Each row was made from one small tree. Brackets hold a mark, then the marks that hang from it, in the order of their numbers. Every link used is in the known rows. Write each row's tree.
Known rows:
[k643 [k735 [k473 k3 k42]]]: [ 18   8 -35  -6  32  -1 -21 -26 -13   9  18  -1 -24 -26 -24 -19 -40 -54]
[k473 [k42 k800]]: [-27  36   0  13  13  27 -14 -42   3   8  30  11   9 -14  37 -15  -8 -20]
[k42 k473]: [-14  36 -40  14   8  -6 -15 -16  -8  32   4  19  23 -10  31 -20   0  -4]
[k643 [k735 k473]]: [ 23  19 -42  -2  20  -6 -18  -6 -22  13   7  -3 -15 -35 -13 -24 -38 -46]
[k3 k316 k800]: [ 18  19   5  -3   8 -12 -25   5   4 -15  19 -11  25 -19 -21 -52 -43  -8]
[k735 [k473 k3 [k42 k316 k800]]]: [  1  14 -27   7  28  30 -14 -52  10 -19  26  38 -25 -25 -15 -16 -58 -59]
[k735 [k473 k3]]: [ 27  -3 -33  10  18   3 -12 -21 -13  -8   7  37  -7 -11 -32 -16 -52 -56]
[k42 k473 [k800 k3]]: [-25  46 -46  48 -17  32 -19 -55 -10  39  -6  27  28  -9  17   1 -12  -4]
[k42 [k316 k3] k473 k800]: [-50  30 -52  11   6  23 -16 -39  10  22  -2  45   8 -40  34 -35 -28 -15]
[k800 [k3 [k316 [k42 k473]]]]: [ -2  34  14  39   3  -4 -17 -18  -6  15  -1   1  30  16 -38 -14 -38   2]
[k800 k3]: [ -6  23 -12  28   3  -2 -22 -25  -9  21   7   6   2  -2 -27   1 -33  -3]
[k42 k316 [k473 k3]]: [-15   9 -59   6  19  -8 -18 -34  16  20  10  33 -18 -12  -8  -9 -40 -16]
[k643 [k735 [k473 [k3 k800] k42]]]: [ 21  11 -40 -15  30  -5 -29 -25  -4   1  22  -7 -29 -31 -24 -26 -48 -50]
[k473 k3]: [  4 -17 -25  10  11  -3 -16 -24  -7  13  11  24   1   9 -32  -1 -38 -29]
[k473 [k3 k316] k42]: [  3  -3  20   6  32   4 -13 -29   4  -4  28   5  10   7 -33 -28 -24 -33]
[k3 k316]: [ 12  16  15  12  12  -4  -8   3 -12   2  12  -1  29 -10 -21 -39 -24 -19]
[k42 k473 k800]: [-22  43 -46  29 -11  29 -13 -42 -11  33   1  31  33 -13  41 -14  -2 -13]

Write each row's tree:
[-14   2 -24 -19  34  -7 -33 -43  37 -15  43  11 -37 -15 -17 -17 -60 -19]
[k473 [k3 k800] [k42 k316]]
[  7   0  11  -5  30  -3 -25 -28  18 -17  35  -5   7  -3 -29 -37 -41 -24]
[k473 [k3 k316 k800] k42]
[ -4  20 -30 -18  40  -6 -21 -13  -4   3  18  -1 -33 -50  -4 -42 -44 -46]
[k643 [k735 [k473 [k42 [k316 k3]]]]]
[  0  33 -35   7  23  17 -24 -40  -3   9  19  -4 -34 -43 -16 -17 -51 -44]
[k643 [k735 [k473 [k42 k316 [k800 k3]]]]]
[ -5  14 -34  37  -9  34 -10 -46  -9  25  -4  30  41  -3  -5 -16 -16 -28]
[k42 [k473 [k3 k316]] k800]
[-34  41 -60  19   0  25 -16 -47  13  22   8  35   1 -30  32 -11 -27 -14]
[k42 k316 k473 k800]
[-19  -2 -14  -6  38  -1 -20 -43  24  -4  37  18 -32  -7 -17  -8 -46 -27]
[k473 k3 [k42 k316]]
[ 40  -1 -38  -7  19  -5 -26 -11 -15  -3   9  -8 -11 -31 -51 -34 -60 -53]
[k643 [k735 [k473 [k3 k316 k800]]]]
[ 22  10 -20   6  23  20 -18 -34 -15   4  14  -1  -7 -27 -31 -29 -41 -61]
[k643 [k735 [k473 [k3 k316] [k42 k800]]]]
[-27  27 -33  32  -5  30 -22 -53  10  10  13  23 -17 -23 -19   4 -60 -14]
[k42 k316 [k800 k3]]
[ 13  29 -28  -8  31  -2 -18 -17 -15   9  19  -9 -19 -36   0 -29 -29 -45]
[k643 [k735 [k473 k42]]]
[  8 -12  13  27   2  13 -10 -25  -7  -1   7  19  28  28 -50 -10 -54 -34]
[k473 [k3 [k316 [k42 k800]]]]
[-19  18 -22  29  -8  15 -13 -41  -2  19   1  36  30  34   8   9 -36 -17]
[k316 [k42 [k473 k3] k800]]
[ 37   2 -26  -5  19 -12 -25  -8 -12  -5   9  -7  -7 -12 -52 -27 -73 -48]
[k643 [k735 [k473 [k3 [k316 k42] k800]]]]
[-40  39  -8  21  17  28 -22 -57  21   4  32  14 -19 -23   7  -5 -36 -12]
[k473 [k42 k316 [k800 k3]]]
[ 27   6 -18  -4  32   1 -19 -20 -14   3  17  -8 -13 -27 -37 -32 -42 -57]
[k643 [k735 [k473 [k3 k316] k42]]]
[  5   8 -29  20  11  -3 -13 -23  -9  24   0  19  30   2 -16 -24 -15 -20]
[k42 [k473 [k3 k316]]]
[  2  31 -36  -4  26  15 -21 -32  -4   3  22   0 -30 -47   1 -23 -44 -48]
[k643 [k735 [k473 [k42 k316 k800]]]]
[ 24   7   4   5  35  10 -10 -26  -5 -20  22  21   2 -12 -32 -37 -40 -57]
[k735 [k473 [k3 k316] k42]]
[ 40  -1 -20   1  18   0 -19 -14  -4 -25  11  20   5 -19 -49 -41 -64 -52]
[k735 [k473 [k3 k316 k800]]]
[-48  25  -8  16   0  10  -9 -21  -5  18 -12  40  42   9  33 -27 -27 -10]
[k316 k3 [k42 k473 k800]]
